Every row comes from one small tree of marks. The marks that hang from a mark follow it in brackets, in alphabetical order. Every link used is in the known rows. Which tree was each row made from?
Known rows:
Q(N(S) V(H U(C))): [  0.5   2.9 -17.9 -10.9  -4.2 -11.9  16.3  10.6  -0.8   7.4   2.5 -18.0
  -8.1  10.2  11.3  -4.7  -1.0  -4.6 -18.4   0.1   4.6  10.6   6.2   8.6
   7.0   1.1 -10.7  10.8]
Q(V(H S(N) U(C))): [  5.2  -0.8  -8.3  -9.0  -1.0 -12.3  50.4  15.7  -1.9  13.5   1.4 -10.3
  -4.1   0.6   0.3   5.2   1.2 -11.0  -6.3  -2.2  -2.3   4.4  -4.0   5.9
   0.6  -1.4   4.9   4.6]
V(H S(N(U))): [ 13.7  -6.9  15.0 -11.8  14.5  -8.4  25.5   7.4   6.5  18.5  13.0  -0.9
   0.5   0.2 -14.6   0.2  14.4  -2.1   8.6  13.1  -4.1   3.0  -4.4 -13.0
   9.1  -3.3   2.2  -7.1]
C(Q(N)): [ -6.8   1.0  -6.9  13.4  -2.5  23.8 -31.4  -7.4 -27.6  -1.7   7.1 -11.2
  11.8 -12.0   5.6  -4.6  -8.0   2.0   6.2   0.5   2.7  -5.2   2.8  -9.3
   1.2  -2.4   5.7  -5.7]
Q(N): [ -2.5   4.6  -5.9  14.2   6.0   1.3 -22.9  -4.4 -17.5   7.7   7.5 -16.2
   6.7 -17.7   6.9  -9.7   0.5   0.0   1.5   3.2  -2.1  -2.8  10.5 -11.2
   3.0  -5.1   2.1  -8.7]
V(S(N)): [  4.7  -1.4   1.0   2.7   8.5 -11.7   3.6   0.7   1.5  27.5  10.5   2.9
   4.7  -9.3  -0.8  -0.3   4.2  -1.4  -0.5   2.6 -10.2  -3.0   5.6  -9.2
  -2.1  -5.3  18.0 -15.6]
U(V(H)): [ -5.8  -3.5   0.2  11.4   3.0   9.3 -19.4  10.1   3.6 -14.9   8.9 -21.1
   2.0   1.7   1.0  -4.7   6.3   4.9  17.2   0.4   2.7 -13.8   9.0  -2.2
   8.5   1.5  -2.8  -1.2]
S(N(U)): [  3.1   1.9  -3.8   0.2   8.2 -13.6 -14.9  -1.6 -11.2   7.2   9.6   6.2
   2.5  -0.5  -5.6   3.1   7.6   6.3  11.9  14.5  -5.6  -0.3   1.8 -12.6
   4.4  -4.3   1.5 -13.9]
N(S U(C V(H))): [  2.7  -3.0   3.2 -16.7  -1.5  -5.4 -19.9  14.1  25.3  -7.0   5.5  -4.7
 -11.5  46.1   7.1  -6.0   3.3  11.9  -5.6   2.1   4.1   1.0  11.1   3.1
   7.8   6.1 -14.2   1.7]
C(Q S(N)): [  0.2  -3.8   1.4   4.0  10.8   2.6 -30.9  -9.8 -13.2  -4.3  12.8  13.1
   5.4 -11.8  -9.2   6.7  -5.6  10.2  24.2   1.7  -2.5 -13.4  -7.2  -6.9
  -4.8   0.4  29.4  -7.9]
U(C(Q) V(H S)): [ -1.5  -7.2   8.5  -1.6  -8.1  29.7  -7.8  14.0   7.8 -11.8   2.8 -14.0
   2.3  24.0   5.0  -3.8 -11.4   4.1   0.0 -15.2   5.1  -7.8   4.1   4.8
  -3.5   4.4   7.3   2.5]
U(C(Q S) V(H(N))): [ -8.3  -3.0  14.1   4.5  -6.5   7.6 -28.4  -1.6   2.8 -39.2  -6.2  -3.9
  -4.2  14.1  15.6  -6.1  -4.9  12.8  13.7 -12.0   5.9 -12.8  -8.7   8.4
  -3.5   7.2  14.6  13.4]
C(Q(V(H)) S(N(U))): [  7.9  -3.5   0.0 -11.3  11.8  18.9   3.6  -2.0 -11.2 -15.7   8.7   6.9
  -6.8   0.5 -22.0  12.0   5.0   5.7  20.7   8.2   5.5  -1.3 -13.3  -5.1
   9.5   0.9   9.7   4.1]
S(N(U(C))): [  3.0   3.3  -3.3  -2.9   2.3 -15.3 -20.0   2.8  -7.3   0.2   4.0   5.2
  -1.4  14.4   5.0   4.1   2.2   8.7   5.3   7.3  -6.2   2.5   4.4  -5.9
  -1.1  -2.4   0.8  -9.4]
C(Q(N(S U) V)): [ -0.2   4.1 -21.6 -12.9  -2.5  25.6 -24.5  -6.4 -14.5   3.9   3.9   3.3
  -7.4  14.2   1.2  -1.7  -6.4   1.7 -14.0   4.7   6.7  11.0   8.0  -4.2
   8.6  -2.8  -6.8  -2.1]
U(C(Q S(N)) V(H)): [ -0.9  -4.7   6.0  -1.3  -0.9  -0.7 -23.5   2.4  -1.3 -23.2   1.7  -4.8
  -4.5  16.2   7.2   6.6  -1.3  17.8  18.7  -5.0   2.0 -15.1  -5.7   2.0
  -3.5   6.3  30.3   7.7]
H(N(S) V(U(C(Q)))): [-15.3   2.3  -8.5  -1.4 -21.9 -17.0 -13.1  -5.0   2.9 -25.8 -16.7  18.3
   2.4  16.3  12.0  -0.2 -13.7  -0.6 -21.9  -4.9   3.1   2.3   2.1  11.0
  -8.8   3.4 -13.2   8.1]
C(Q(N(U(V))) S): [  0.8  -0.6  -5.0  -5.6   3.8  21.2 -33.3  -9.6  -6.1 -12.3   0.5   0.6
  -7.0  10.5  -7.4  -3.7 -13.0  13.4  -0.2  -1.1  13.7  -5.4  -8.2  -7.0
   0.4   3.0  18.4   3.7]
H(C N V(U)): [-10.7   7.6  -0.7  16.9 -11.5 -23.0  20.4 -11.1   5.6 -12.8 -27.6  11.8
   5.9 -23.7  -2.7   3.3   3.0 -13.1 -10.7   3.1  -0.5   4.8  -2.4   7.7
  -7.0   0.1 -27.3   6.9]
U(C V(S(N))): [ -0.9   1.9  -8.3   0.7  -4.6 -15.0  -7.5   5.4   8.9  13.4  -1.8  -5.3
  -5.8  17.5  21.3   0.0  -3.2   8.4 -13.2 -10.2  -7.1  -5.1   8.3  -0.2
  -8.5  -1.0  25.4  -7.1]

Which tree is each row?
[  9.6  -2.3   1.6  -9.3  11.6  -9.8  10.3   1.0   3.4  24.8   8.8  11.1
  -0.5   1.6 -12.4  -0.2   4.7   0.4  -0.5   8.5  -6.2   4.0  -0.3 -12.4
   0.6  -5.2   7.8 -15.5]	V(S(N(U)))
[  9.8   2.0   4.0   0.4   3.6  -3.0  48.1   0.7   8.7  21.7  -6.1  -2.8
  -3.1 -17.9  -1.1   9.4  17.0 -13.1  -1.5   1.1  -9.7   8.0   1.8   1.0
   2.6  -3.2  -5.2   0.1]	Q(V(H(C) S(N)))
[  3.4   6.2 -17.6   4.9   5.9  18.6  13.4  -2.1  -6.2  22.1   2.1 -15.0
  -3.7 -12.0   5.0  -7.9  -3.9 -11.5 -19.4 -10.5  -1.0   7.3  12.2  -6.4
   2.6  -8.1   6.1  -6.0]	Q(N V(S))
[  3.7   1.6  -0.5  -6.9   8.5   7.5 -30.0   4.7  17.2 -13.6   2.1   9.0
 -11.8  32.5  -4.7  -3.8 -10.4  16.2   1.6  -8.7   7.3  -3.8   1.0   2.6
  -5.6   4.5   6.2   0.7]	N(U(C(S) V))
[ -2.9   5.8  13.8   6.1  -1.7 -10.4  -8.3 -10.6   5.8   2.7 -11.9  16.7
   3.2  -9.5  -1.2  -3.4   9.0  -1.5   4.0   6.5  -3.3  11.4  -3.2   2.2
  -0.3  -1.3 -27.4  -3.4]	H(C N(U))
[  2.2  -3.1  10.5   1.4  -9.2  21.7  17.7  -3.6   4.4   9.5 -10.9 -18.2
   1.8  -6.0   9.8  -1.5   1.1  -5.5  -8.5  -4.8   5.3   2.6  -3.0   1.6
  -0.6   3.3   1.8   9.5]	U(V(H(C(Q(N))) S))
[ -0.8  -5.6  18.3  -3.6  -3.2 -18.7  31.1  11.6  10.4   9.1   0.5  -4.7
   3.3  -1.5   0.8 -10.3  -1.6  -8.0  -8.5  -4.4   0.7   1.8  -9.6   9.8
  -2.4   1.1  -7.8   7.4]	V(H(N) S U(C))
[ -5.4   4.3 -24.0   0.3  -5.2  22.5 -31.0  -7.3 -16.8   5.5   5.3  -6.1
  -0.8   1.5  10.9  -2.1  -7.2   2.9 -11.3  -2.6   1.3   4.3  13.7  -1.0
   5.1  -3.3   3.2  -2.8]	C(Q(N(S) V))
[ -9.0   4.1 -28.0   7.4  -8.9  29.7  -1.3  -2.3 -35.1  -3.2   1.7 -14.6
   4.9 -17.2  -5.9   1.6 -17.4  -7.5  -1.9  -0.9  11.2   0.6  -4.4   2.8
   2.4  -3.3   2.6   4.4]	C(Q(N V(U)))
[  7.4  -6.7  22.6  -0.3  -0.5   2.1  29.0  -1.8   2.3  18.0   1.0   3.4
   8.9 -18.3  -7.9  10.1  10.0  -5.7  10.4   4.5  -7.5   1.6  -7.1   0.0
  -2.0   2.1  -1.0  -1.9]	V(H(C(Q)) S(N))
[ -0.1   1.6  -2.0   3.9  -4.4 -10.4  17.2 -14.6   1.4 -11.7 -16.0  27.1
   2.0 -22.6 -19.3  19.8  -4.8  -4.9  -1.9   5.3   3.2  -2.5 -14.2   4.6
 -13.2   4.9   1.3   7.6]	H(C(Q S(N)) V(U))
[  5.7  -3.1  -1.8   1.4  10.0  24.9  24.4  11.9   6.8   8.7  11.4 -12.5
  -0.4  -6.4 -11.5  -4.1   4.4 -10.5   2.8  -7.7  -0.6  -1.3   8.3  -2.5
   7.9  -4.4  -7.6  -3.8]	Q(V(H S))
[ -7.3   3.1  -2.8  13.2   1.7   4.6   4.4  -0.7  -9.9 -19.0  -1.3 -15.3
  -0.1 -15.1   6.6  -5.7  12.7  -6.2  13.1  -0.5  -2.5  -2.2   4.0  -0.2
  11.7  -4.7 -10.4   3.5]	Q(V(H(N)))
[ -4.7  -3.7  12.4   0.9   3.3 -23.2 -14.8  -0.6  10.9  -1.1   8.2  -4.0
   2.3  -2.3  13.5 -11.9  15.8   2.3   8.8   7.2  -7.1  -2.6   6.2  -0.4
  11.3   0.2 -14.2  -2.2]	V(H(N(S)))
[  1.7  -4.1   8.4  -0.8  -1.0   7.8   3.4  16.7  20.0  -1.9   3.9 -17.7
  -3.2  22.4   7.2  -7.9  -1.8   2.7  -5.3 -12.7   0.5  -6.2   8.5   2.6
  -1.6   2.7   1.1   1.2]	U(C V(H S))
[  3.8   1.8   1.2   2.4  12.9 -22.5 -23.1  -2.6   0.8   1.6   8.4   8.9
  -1.8   4.4   7.7   2.8  -0.7  11.2   8.8  -4.1  -8.8  -6.2   2.7  -3.0
  -8.1   0.4  23.4  -5.0]	U(C(S(N)))
[  8.8   2.3  -3.4  -3.3  -0.3   2.9  63.7   4.6   4.9  30.0  -8.8 -14.5
  -1.5 -25.6 -10.0   0.1   4.6 -20.9 -19.2   0.1   5.2  15.1  -8.4   7.0
   2.3  -0.4 -18.1  11.2]	Q(N V(H(C) S U))
[  5.4  -3.7   3.6  -7.8  12.3   4.4 -24.5  -8.7  -8.9  -4.5  12.4  22.2
   1.1  -1.3 -20.1   6.8  -4.2  12.2  20.7  10.2   2.2  -6.1 -13.3  -8.3
  -0.7   1.7  18.1  -7.5]	C(Q S(N(U)))
[ -1.5  -2.2   7.0   4.2   7.0  22.6 -42.4   0.3  -1.2 -15.0  12.0  12.9
   5.8   8.7  -5.6  -0.9 -19.0  11.4  17.3 -13.6   3.3  -9.2   1.1   2.9
  -9.7   4.5  11.8  -4.1]	U(C(Q S))
[ -1.6   7.3   5.4  -3.3  -8.9 -25.3   0.7 -16.3  25.9  -7.9 -24.8  27.2
  -6.4   8.5   4.4   0.3  12.2  -5.1 -22.1   7.9  -3.9  16.2  10.8   2.3
   0.1   0.5 -37.1  -0.3]	H(C N(S U) V)
[-14.5   4.5  -9.3  16.5  -8.3 -16.5   8.6  -5.5  -4.7 -22.9 -14.6   2.8
   5.9 -20.0  -0.9  -2.9  -1.8 -10.4  -8.9   2.7   1.9  -4.8  -0.2   1.0
  -1.7  -2.4 -14.4   2.9]	H(N V(U))
[  3.0   3.2   8.8 -10.8  -2.2 -14.9  16.5  -4.0  17.9   1.2 -11.6  10.3
 -11.0   5.7   4.5  -0.8  20.1  -6.2  -8.6   9.2  -2.3  20.0   0.9   9.5
  10.7   1.6 -37.0   6.3]	Q(V(H(C N(S U))))
[ -8.2  -2.7  19.8   8.0 -13.3   0.7  15.3  -3.7  -6.6  -8.0  -8.5   1.4
  14.2 -27.6  -8.1   1.7   2.2  -7.0  19.9   7.8   3.6  -0.2 -18.4  13.5
  -1.3   5.1 -24.8  11.6]	V(H(C(Q) N) U)
[ -2.6   0.0  -9.8  -3.0 -13.9  -3.0  19.7   1.0  -5.8  -4.4 -11.2  10.5
   4.4   3.7  -4.6  11.7 -14.6  -5.9 -22.7  -5.1   0.3  -1.9  -2.9   2.1
 -13.9  -0.3   9.3   1.2]	H(V(S(N) U(C(Q))))
[  2.9  -1.1  -4.2  -5.1   0.6 -24.0  19.7   9.3   1.6  29.1   6.1   3.6
   3.9   0.3   0.0   1.5  -7.9  -1.8  -8.1  -1.3  -5.7   0.7  -4.0   2.4
  -9.9  -1.3  15.3  -5.5]	V(S(N) U(C))
